(in the rows, 128 means zero)
Known rows, with every way that one mark hangs from another:
sodaf{favet}: [114 141 116 124  94 143 134 134 114 112 149 149 137 117 107 135 166 126
 107 101 128 153  65 123  98 149 145  96  82  98 127 115 138 119 159 137
  98 136 145 125 140 115]
rosu{rizoso{zozuf}}: [163  80  78 108  88 180 121  96 165 109 178 120 177 138  44 151 149 130
 100 141 116 134  97 125  96 132 119 111  74  95 176 127 127 107 155 175
  88 131 156 143 167 116]
sife{sogu}: [119 136 113 133  96 133 118  93 119  97 167 143 137 117  95 124 151 157
 134 125 159 153 105 137  88 143 121 107  54 105 162 118 119 123 132 120
 117 138 155 122 138 102]
lotaf{fugis}: [116 118  96 119 108 134 131  80 142  90 156 122 159 131  83 130 176 145
 100 120 123 145 134 119 124 143 142 141  76  83 164 106 143 131 144 136
  97 154 128 124 123 115]
lotaf{dipa fugis}: [104 119  54 123  98 128 108 101 171  96 148 108 160 131 108 128 184 156
  82 146 113 137 137 129 125 138 124 159 102  90 192 113 132 146 148 138
  88 140 125 145 138 118]
gemo{keteb}: [118 138 126 136 105 153 147  94 133 114 152 162 183 108  95 152 138 127
 108 133 131 153 100 113  83 120 121  80  52  72 136 119 117 114 174 113
  93 135 142 148 144 141]
mopi{rizoso{rosu} seva}: [117  94  34  63 113 163 131 121 100  96 169 172 159 157  81 114 158 102
 126 105  53 125 121  87 120 140 121 109  81 102 119 133 117 111 105 135
  88 154 113 145 113  89]
lotaf{dipa{favet} fugis}: [ 93 140  71 129  94 133  92 116 172 112 147  98 139 110 134 136 177 143
  74 139 116 119 109 129 119 141 113 172 104  68 169 137 118 138 147 161
  85 151 138 136 132 126]
zatif{sodaf}: [138 134 112 119  84 163 161 115 131 130 147 137 141 123  69 114 168 133
 135 118 121 163 107 113 116 152 146  96  87  87 144 102 116 101 173 140
 107 159 155 165 137 136]
mamab{sife}: [132 153 100 122  99 152 126 140 145  89 142 154 164 122  85 128 149 119
 129 120 143 144  77 125  86 137 105 115  87  87 157 125 126  99 165 112
 138 146 165 131 150 108]
sodaf{favet zigoz{revul}}: [115 134 143 117  81 117 114 141 168  95 149 150 117  77 138 148 148 134
  95 117 104 130  37 103 105 150 175  85  85  62 138 118 135 123 139 168
 115 107 180 107 159 108]
lotaf{dipa{sife} fugis{koru}}: [ 81 155  57 147  80 120  66  99 180 129 138 126 129 142  80 113 170 160
  78 157 128 120 131 125 136 148 125 186 108  97 177 117 142 143 145 132
  76 162 132 160 169 128]
sodaf{favet{keteb mopi} zigoz{revul}}: [115 121 189 140  84 120 144 144 196  81 131 148  96 100 172 183 126 126
  75 113  84 135  53 115 122 157 178  96  90  72 125 149 131 138 129 148
 131  80 158 108 176 143]
levidi{fugis}: [102 133 112  97 111 157 154  90 125 119 146 122 156 124  82 150 177 114
 102 126 138 144 115  93 120 155 145 129  86  95 114 118 140 107 137 122
 103 153 132 114 110 118]
favet{dipa{sife} sodaf{zigoz{revul}}}: [156 138 151 153  71  82 145 154 196 132  86 106 115 100  93 156 155 131
 107 135  88  92  67 101 123 143 147 114 146  95 121 118  99 112 123 169
  93 157 207 138 205 160]
favet{keteb sodaf}: [126 121 134 148  98 123 171 120 159 133 133 133 141 168 108 154 148 116
  96 102 132 166  99 106 106 131 149 102  87  68 133 136 109 114 162 140
 106 146 145 147 156 167]
dipa{favet{keteb} sife}: [ 97 161 126 169  98 149 119 131 152 153 121 139 122 128 102 153 140 109
  93 103 137 113  64 119 103 135 108 125  86  71  93 185 112 114 152 138
 107 161 169 115 167 160]
sodaf{favet{keteb mopi}}: [114 127 165 147  95 145 165 135 141  96 126 147 115 135 142 169 146 116
  90  96 107 157  83 134 114 156 158 103  93 108 114 147 131 134 145 118
 115 105 123 122 158 155]
dipa{favet{sodaf} lotaf{fugis} sife{sogu}}: [126 172 130 199  66 103  92 114 145 149 110  75  87 143 121 129 155 151
 140 106 150 140 102 119 123 181 103 186  88  76 120 106  97 112 178 145
  96 238 158  99 148 143]
lotaf{dipa{favet{mopi}}}: [111 150 117 135  79 149 118 142 159 105 120 116 145  98 140 165 171 131
  92 146 109 119 102 146 132 136 110 149 115 110 144 143 102 130 126 138
 101 127 155 155 146 144]
dipa{favet{sodaf} sife{sogu}}: [127 176 134 181  69 122 104 129 130 161 117 112  93 127 106 142 143 152
 136 121 159 125  64 118 101 156 112 133  83  93 121 131 102 108 149 146
 103 200 185 114 157 139]
sodaf{favet{dipa{lotaf sife} mopi}}: [139 159 163 168  71 126 156 173 123 111  69 104 114 109 111 152 180 101
 135  98  95 126  95 149 134 176 107 139 154 166  69 118  97 114 156 115
  86 164 153 133 197 161]
zatif{sodaf{favet{dipa} zigoz{revul}}}: [140 131 168 111  70 113 156 162 176 114 122 116  83  65 131 130 149 125
 113 114  70 133  50 110 113 171 178  87 130  84 123 109 105 114 151 187
 103 122 183 145 186 142]
zatif{sodaf{zigoz}}: [130 146 130 108  84 149 151 115 158 124 151 131 134 111  94 121 162 129
 140 123  95 163  85  99 106 158 160  93  89  98 161  96 114  99 166 165
 116 130 172 171 144 135]
mopi{rizoso seva{leni}}: [121 157  43  89  91 166 139 114 118 134 169 159 137 138  85 110 153 129
 124 111 100 107 126 109 126 120 106 100  83 117 128 131 131 120 122 142
  72 133 127 131 126 120]
lotaf{dipa{favet sife} fugis{koru}}: [ 66 176  73 151  79 124  50 109 178 141 138 118 108 125 103 124 159 151
  69 152 133 104 103 129 139 146 116 197 109  77 152 140 130 134 146 152
  71 177 148 150 163 136]
dipa{favet{keteb sodaf} lotaf sife{sogu}}: [119 172 152 211  71 113 109 138 155 170 107 101  77 152 137 143 127 120
 136  92 161 148  70 124  98 164  95 144  83  68  88 156  76 105 181 137
 116 206 169 106 178 172]
zatif{sodaf{favet{keteb mopi} zigoz{revul}}}: [127 126 201 138  68 136 162 150 202 107 124 136  75 103 161 165 125 125
  94 109  64 149  59 108 134 183 194  88 103  66 127 133 124 130 159 156
 136 101 156 131 177 160]
mopi{rizoso{zozuf}}: [137 107  51  70  98 175 113  97 146  98 175 133 163 141  62 117 155 139
 112 140  95 120 110 108 105 137  94  97  77 114 161 150 144 111 120 157
 111 116 162 145 135  87]
dipa{favet{mopi} lotaf}: [128 155 160 144  82 150 132 134 129  98 117 117 145 107 125 163 167 102
 135 114 129 148 106 139 137 147 106 145  95 104  93 121  90 102 153 125
 110 165 160 134 131 151]
zatif{sodaf{favet}}: [121 142 126 120  79 160 159 143 114 137 142 137 113 118  97 113 168 124
 125 100 111 167  72 116 110 174 161  91  94  91 127 101 130 106 188 149
  99 154 147 156 142 134]
revul{zigoz}: [113 137  77 121 115 144 134 117 118 102 166 177 171 120 100 133 174 138
 100 128 132 122  97 130 111 146 138 121  70  95 143 111  96 102 125 148
  90 120 162 130 139 132]
lotaf{dipa{favet sife{sogu}} fugis}: [ 87 165  70 174  77 122  52 115 167 131 132  93  96 109 127 122 156 175
 101 147 135 102 101 146 110 167  87 186  96  93 170 147 118 148 142 143
  94 178 152 107 159 111]
sodaf{zigoz}: [120 139 118 110 102 130 137 104 153 100 157 143 159 110 105 140 163 130
 123 127 111 148  85 110  97 132 146  98  76 105 164 111 120 108 138 150
 113 108 171 143 143 120]
favet{dipa{lotaf} mopi{rizoso}}: [157 127 125  96  89 141 175 111 120  76 106  93 133 135 110 140 174 100
 145 107  73 140 157 142 124 148  76 133 124 165 100 139  86 111 125 120
 102 137 153 147 154 143]
favet{keteb}: [108 122 119 137 113 145 149 108 154 112 150 150 151 141 103 143 145 116
 100 107 135 152  99 121  99 128 136  95  74  77 137 149 120 122 147 128
 115 122 146 132 150 145]
keteb{gemo{telu}}: [167  97  99 149 103 124 147  81 148  61 127 183 162 111  65 131 133 104
 119 140 152 153  97 118  93 135 147 112  54 127 120  92 145 136 158 105
  99 159 152 170 118 103]
sodaf{favet{dipa keteb mopi{seva}}}: [107 129 156 134 111 140 185 166 133  82 114 148 105 107 150 154 145  94
  86  74  66 118  88 160 126 153 149 121 139 143  84 148 111 132 106 127
  83 117 111 135 172 155]
leni{seva}: [100 128 109 136  96 134 134 126 127  95 152 169 151 110  85 116 148 106
 133 128 116 157  96 127 105 117 154 127  82 103 165 115 127 118 129 104
 111 166 157 142 147 117]
sodaf{favet{dipa keteb mopi} zigoz{revul}}: [128 114 208 134  87 100 169 156 198  74 114 125  87  78 171 185 131 117
  73 109  67 123  65 136 115 160 171 100 126 101 106 154 107 141 111 156
 118  73 165 117 203 163]
favet{mopi{rizoso}}: [145 124 107  89  95 164 158  88 120  83 136 134 144 145  96 145 167 129
 123 115  90 134 143 123 124 141 107 116  83 138 143 143 134 116 107 117
 112 125 148 138 126 117]
nuguran{gemo{telu}}: [147 125  82 123  94 153 129  84 162  78 147 179 181  99 105 130 124 108
  75 160 141 154  89 114  92 126 137 122  61  96 121 115 122 130 153 103
  90 171 151 168 119 134]
nuguran{gemo}: [122 140  98 114 100 158 132 101 154  90 167 170 177 102 110 122 146 118
  82 153 144 149 107 125 102 126 133 112  86  85 134 122 114 119 137 114
 106 180 159 148 126 116]
seva{leni}: [130 152 105 139  80 143 141 118 140 135 161 139 159 125  76 145 166 139
 115 135 154 133 114 117 110 117 129  95  79  96 138 112 124 130 156 139
  95 122 145 137 149 150]

Rows:
[ 56 161  86 167  91 122  59 113 202 147 138 119  87 142 123 134 136 140
  53 138 129 109  99 127 124 145 123 191 104  60 147 175 125 144 153 150
  81 159 138 144 180 162]
lotaf{dipa{favet{keteb} sife} fugis{koru}}
[154 109 169 196 106 120 185 128 171  80  83 146 115 127  82 161 141  96
 107 130 111 110 127 156 119 153 125 127 139 169  80 151 118 142 119  95
 117 155 156 144 196 140]
favet{dipa{sife} keteb{gemo} mopi}
[111 143 136 167  95 127 154 159 140 137  99 129 101 125 111 143 153 103
  92  89 102 118  59 138  92 155 120 109 130 122  83 168 116 128 151 133
  88 132 153 123 206 166]
sodaf{favet{dipa{sife} keteb}}
[158 101 161 183 100  88 195 136 172  95  98 120 118 145 110 138 144  71
 131 104 137 173 121 131 100 142 136 115 129 117  81 113  78 111 176 135
 109 182 156 163 177 157]
favet{dipa{lotaf} keteb{gemo} sodaf}
[154 145 127 159  82 107 168 145 137 146  84 105 140 137  65 143 176 123
 119 119 115 119 101 117 116 140 122 125 144 131 108 116  98 109 142 144
  78 182 175 158 186 164]
favet{dipa{sife} sodaf}
[122 140 188 136  79 153 181 142 170 111 127 132  83 124 159 154 141 120
 111  99  61 170  69 115 113 186 182  93 104 107 132 128 121 118 174 151
 127  94 144 153 167 171]
zatif{sodaf{favet{keteb mopi} zigoz}}
[106 143  45 156  86 129  91 118 173 124 118 107 149 135  87 121 185 156
  82 151 106 106 127 131 131 150 102 171 119 102 176 126 141 144 152 129
  82 167 136 138 159 124]
lotaf{dipa{sife} fugis}
[138 145 180 172  74 148 192 170 150 132  74 113  70 130 113 151 151 110
 109  93  67 128  86 139 125 192 141 116 151 141  78 153 107 126 164 127
  99 146 143 152 209 193]
zatif{sodaf{favet{dipa{sife} keteb mopi}}}
[119 160 129 164  79 115 121 146 108 122 115 121  87  98 106 123 153 145
 129 108 132 118  65 154  82 173 113 116 110 147 113 133 113 128 131 130
  92 151 165 114 193 122]
sodaf{favet{dipa{sife{sogu}}}}
[151 102 134  73  69 160 166 136 130 105 140 125  94 147 130 138 161 115
 136 111   6 159  89  70 117 198 162  97  99 127 127 115 113 103 155 162
 117 112 131 165 136 127]
zatif{sodaf{favet{mopi{rizoso{rosu}}} zigoz}}
[157 106 191 167  95 104 192 108 198  75 117 147 117 146 133 173 133 106
 112 130 107 164 106 114 114 152 184 108  99 125 134 111 118 121 145 135
 131 127 157 160 157 141]
favet{keteb{gemo} mopi sodaf{zigoz}}
[107 159  62 169  71 132  80 127 152 135 129 129 127 122 100 118 158 168
 122 157 144 120  96 150  98 149  87 136  97 124 173 136 116 138 139 117
 101 151 162 134 179 111]
lotaf{dipa{sife{sogu}}}
[177  75 168 169 111 109 201  93 177  40  94 157 132 115 103 169 116  88
  97 130 108 139 122 147 101 141 144 129  95 170  91 129 120 150 134  93
 106 122 137 175 161 155]
favet{dipa keteb{gemo{telu}} mopi}
[178  87 158 139 104 117 224 102 162  70  97 123  96 166 120 156 134  96
 111 112  82 141 149 132 114 148 130 116 130 164 101 148 108 126 118 124
 117 145 146 158 164 145]
favet{dipa keteb{gemo} mopi{rizoso} sodaf}
[ 95 161  65 159  84 133  75 130 173 140 117  96 131 116 112 136 175 145
  82 142 114  92 101 129 126 153  94 185 116  81 153 147 125 137 150 151
  80 178 153 127 153 135]
lotaf{dipa{favet sife} fugis}
[124 109  35  79  93 160 135 132 112 129 181 163 153 162  74 124 154 113
 126 123  67 112 129  81 123 126 118  98  85 101 111 129 117 124 122 146
  75 135 108 139 122 115]
mopi{rizoso{rosu} seva{leni}}
[ 89 161  88 177  87 145  94 151 182 161 109 125 121 122 128 147 149 116
  79 128 122 103  66 131 106 134  89 140 114  77 123 194 103 129 155 143
  98 148 164 136 181 165]
lotaf{dipa{favet{keteb} sife}}
[123 157 123 151  89 126 147 156 116 132 100 129 116 103  88 135 173 115
 112 103 110 110  64 135 101 158 120 111 135 140  96 133 119 119 144 139
  75 153 163 130 190 140]
sodaf{favet{dipa{sife}}}
[135 156 159 122  69 122 165 163 144 121 114  97  95  94 134 112 172  98
 151  96  72 168  67 119  99 183 146 103 135 126 105  94  82  89 199 176
  96 134 168 167 181 159]
zatif{sodaf{favet{dipa{lotaf}} zigoz}}
[115 117 170 128  98  98 150 153 193  94 131 132  91  81 163 160 127 111
  75 105  83 123  45 117  91 147 168  85 116  74 115 159 105 135 127 174
 113  84 176 109 202 149]
sodaf{favet{dipa keteb} zigoz{revul}}
[118 131 120 182 106 108 143 118 172 116  95  91 125 145  95 136 162 106
 104  99 105 130 136 134 119 159  97 168 128 101 101 147  99 129 167 128
  93 178 135 119 188 172]
favet{dipa{lotaf{fugis} sife} keteb}
[103 170 132 184  90 145 111 144 151 156 106 126 123 133 113 146 146  86
 122  93 141 130  71 123 110 147  90 138  95  66  72 175  90 105 179 130
 108 186 170 116 168 170]
dipa{favet{keteb} lotaf sife}
[144  62  41  66  98 166 105 113 143  96 188 142 179 164  51 127 157 124
 110 150  67 127 108  73 108 149 112  94  79  99 143 145 123 114 119 154
 108 121 142 160 131  82]
mopi{rizoso{rosu zozuf}}
[ 91 164 137 165 103 163 132 152 145 129 107 158 110 117 121 165 132 102
  95  92  93  86  78 139 145 146 117 147 113 103  78 174 115 120 111 116
  96 169 141 115 155 156]
dipa{favet{keteb mopi{seva}} sife}
[111 161  80 175  68 117  96 139 180 159  93  77 119 137 119 143 182 148
  80 137 113 106  98 112 134 154 108 189 133  75 151 128 119 129 164 163
  71 202 155 139 156 158]
lotaf{dipa{favet{sodaf} sife} fugis}
[127 165 128 162  77 116 134 170 116 131  86 113 118 109  99 127 180  97
 133  91 115 129  75 138 111 165 103 123 141 135  72 121  96 107 171 132
  78 175 161 130 195 147]
sodaf{favet{dipa{lotaf sife}}}
[120 133 162 126  93 100 141  93 152  61 126 100 126 130  98 141 168 122
 112 124 112 155 173 147 152 157 137 186 119 134 121  90 100 129 135 120
  89 160 121 160 161 156]
favet{dipa{lotaf{fugis{koru}}} mopi}
[106 173 115 183  81 121  70 103 139 126 128  91  98 117 114 121 154 152
 139 114 152 129 103 134 116 177  88 183  71  84 122 125 109 121 167 132
 105 214 157  82 144 117]
dipa{favet lotaf{fugis} sife{sogu}}
[144 128 147 128  75 101 141 127 193 114 132 129 140 112 116 155 149 139
 105 133 111 136  71  89 122 134 175  97  95  56 155 101 112 111 136 170
 113 141 189 136 156 135]
favet{sodaf{zigoz{revul}}}
[143  98 188 167 109 115 199 140 155  58 108 150  95 110 136 164 138  89
  94 107 108 144  96 157 106 163 157 106 125 160  80 139 121 144 134 117
 115 124 135 143 179 132]
sodaf{favet{dipa keteb{gemo} mopi}}
[131 107 173 152  80 122 154 142 207  99 137 170  65  94 137 127 109 109
 106 118 100 154  46 104 101 179 205  71  91  57 119 121 136 124 177 162
 141 136 170 133 169 115]
zatif{sodaf{favet{keteb{gemo}} zigoz{revul}}}
[125  72  16  57 106 176 104 135 135  91 190 164 177 153  56 108 152 112
 110 131  44 108 105  81 126 146 116 106  90 104 133 138 125 111  96 158
  91 138 120 155 121  68]
mopi{rizoso{rosu zozuf} seva}
[ 78 135  65 116  90 116  83  87 176  98 170 130 137 137 100 113 163 159
  71 154 133 143 139 130 130 135 144 174  92  83 196 107 136 146 145 142
  83 136 122 168 147 121]
lotaf{dipa fugis{koru}}
[143 135 105 141  94 157 138  68 170  87 149 193 206  84 121 143  95 106
  63 167 130 159  88 107  67 115 130 100  36  71 118 113 113 130 189  86
  81 165 135 176 126 157]
nuguran{gemo{keteb telu}}
[ 88 140  95 145  96 141 109 137 178 131 143 125 130 119 152 149 146 113
  76 126 126 131  80 137  93 125 106 128  98  64 141 184  96 132 150 152
 105 119 150 144 162 157]
lotaf{dipa{favet{keteb}}}
[ 64 181  80 168  72 114  27  96 171 133 149 111  78 115 121 114 140 179
  90 160 154 107 100 142 117 160 110 202  82  86 171 138 122 145 137 146
  82 175 150 130 164 116]
lotaf{dipa{favet sife{sogu}} fugis{koru}}
[121 146 157 111  66 149 149 172 169  98 126 158  86  72 147 140 140 130
 111 106  43 121  57 114 160 186 197 103 120  89 127  93 130 120 129 158
 103 137 148 139 149 123]
zatif{sodaf{favet{mopi{seva}} zigoz{revul}}}
[133  92  16  74  86 172 104 145 148 123 201 157 166 154  54 121 145 126
 112 145  57  95 116  74 131 138 111  96  91 106 129 135 125 123 114 170
  83 119 113 150 134  96]
mopi{rizoso{rosu zozuf} seva{leni}}
[141 136 196 133  67  92 148 168 176  67  97 106 103  68 162 167 157 108
 116 113  75 133  75 134 130 166 149 117 134 118  97 110  89 122 135 149
 110 113 176 124 191 146]
sodaf{favet{dipa{lotaf} mopi} zigoz{revul}}
[155 128 162 136  88 123 175 133 134  76 102 106 155 111 103 158 182 102
 136 118 107 147 143 153 131 147 108 133 130 151 100 109  78 117 138 114
 103 142 150 157 167 155]
favet{dipa{lotaf} mopi}
[106 144 155 127  87 148 163 137 164 136 148 138  85 125 144 125 142 112
 112  92  81 172  48 101  88 177 178  78  89  81 137 133 121 110 190 169
 118 103 151 152 163 160]
zatif{sodaf{favet{keteb} zigoz}}
[146 132 128 215  93 124 121 116 172 112  84 162 115 121 101 144 112  65
 122 112 152 136  64 117  93 153 104 143  70  99  50 150 112 117 200 106
 108 201 163 142 150 154]
dipa{favet{keteb{gemo{telu}}} lotaf sife}
[ 96 103  92 166 113 121 113 105 207  87 139 128 111 122 145 134 138 116
  66 138 127 127 113 138 109 145 128 165  97  71 148 155 129 154 154 148
 110 156 130 131 141 114]
lotaf{dipa{favet{keteb{gemo}}} fugis}
[146 148 128 191  76  78 131 116 149 124  94  61  97 149 101 121 168 152
 144 112 128 144 136 135 120 177 100 176 125 122 126  92  89 121 163 135
  88 218 149 120 179 147]
favet{dipa{lotaf{fugis} sife{sogu}} sodaf}
[108 125 158 151 111 134 166 143 167  53 133 194  96 105 162 150 122  92
 103  99  76 135  64 135 118 168 190 108 105 141 108 121 144 132 124 127
 113 114 128 133 145 106]
sodaf{favet{keteb{gemo} mopi{seva}} zigoz}
[130 137 186 159  88 133 172 131 163 126 114 116 113 146 142 190 144 113
  93 102 120 146  93 120 126 142 145 131  99  80 103 150  94 114 143 141
 114 148 152 138 152 188]
dipa{favet{keteb mopi sodaf}}
[138 154 157 141  58 116 140 177 175 142  92 116  75  71 112 129 151 127
 118 120  66 104  38 106 120 183 160  98 146  95 106 119 111 114 153 177
  98 147 197 138 209 149]
zatif{sodaf{favet{dipa{sife}} zigoz{revul}}}
[112 140 171 129  85 100 137 115 140  67 123 103  93 122 129 139 168 117
 103 107 105 158 136 150 148 176 155 178 124 137 106  88 110 130 148 131
  82 149 114 149 167 151]
sodaf{favet{dipa{lotaf{fugis{koru}}} mopi}}
[ 76 156  83 192  87 120  65 116 190 138 133  94  80 131 149 132 139 164
  79 132 134 107  95 143 102 162  92 179  86  72 161 181 117 155 149 141
 104 161 144 100 173 138]
lotaf{dipa{favet{keteb} sife{sogu}} fugis}
[119 148  92 166  90 126 109 106 144 120 114 108 150 142  70 122 181 129
 126 114 129 137 131 116 138 163 104 164  97  93 128 104 127 118 178 120
  94 202 143 116 145 131]
dipa{lotaf{fugis} sife}
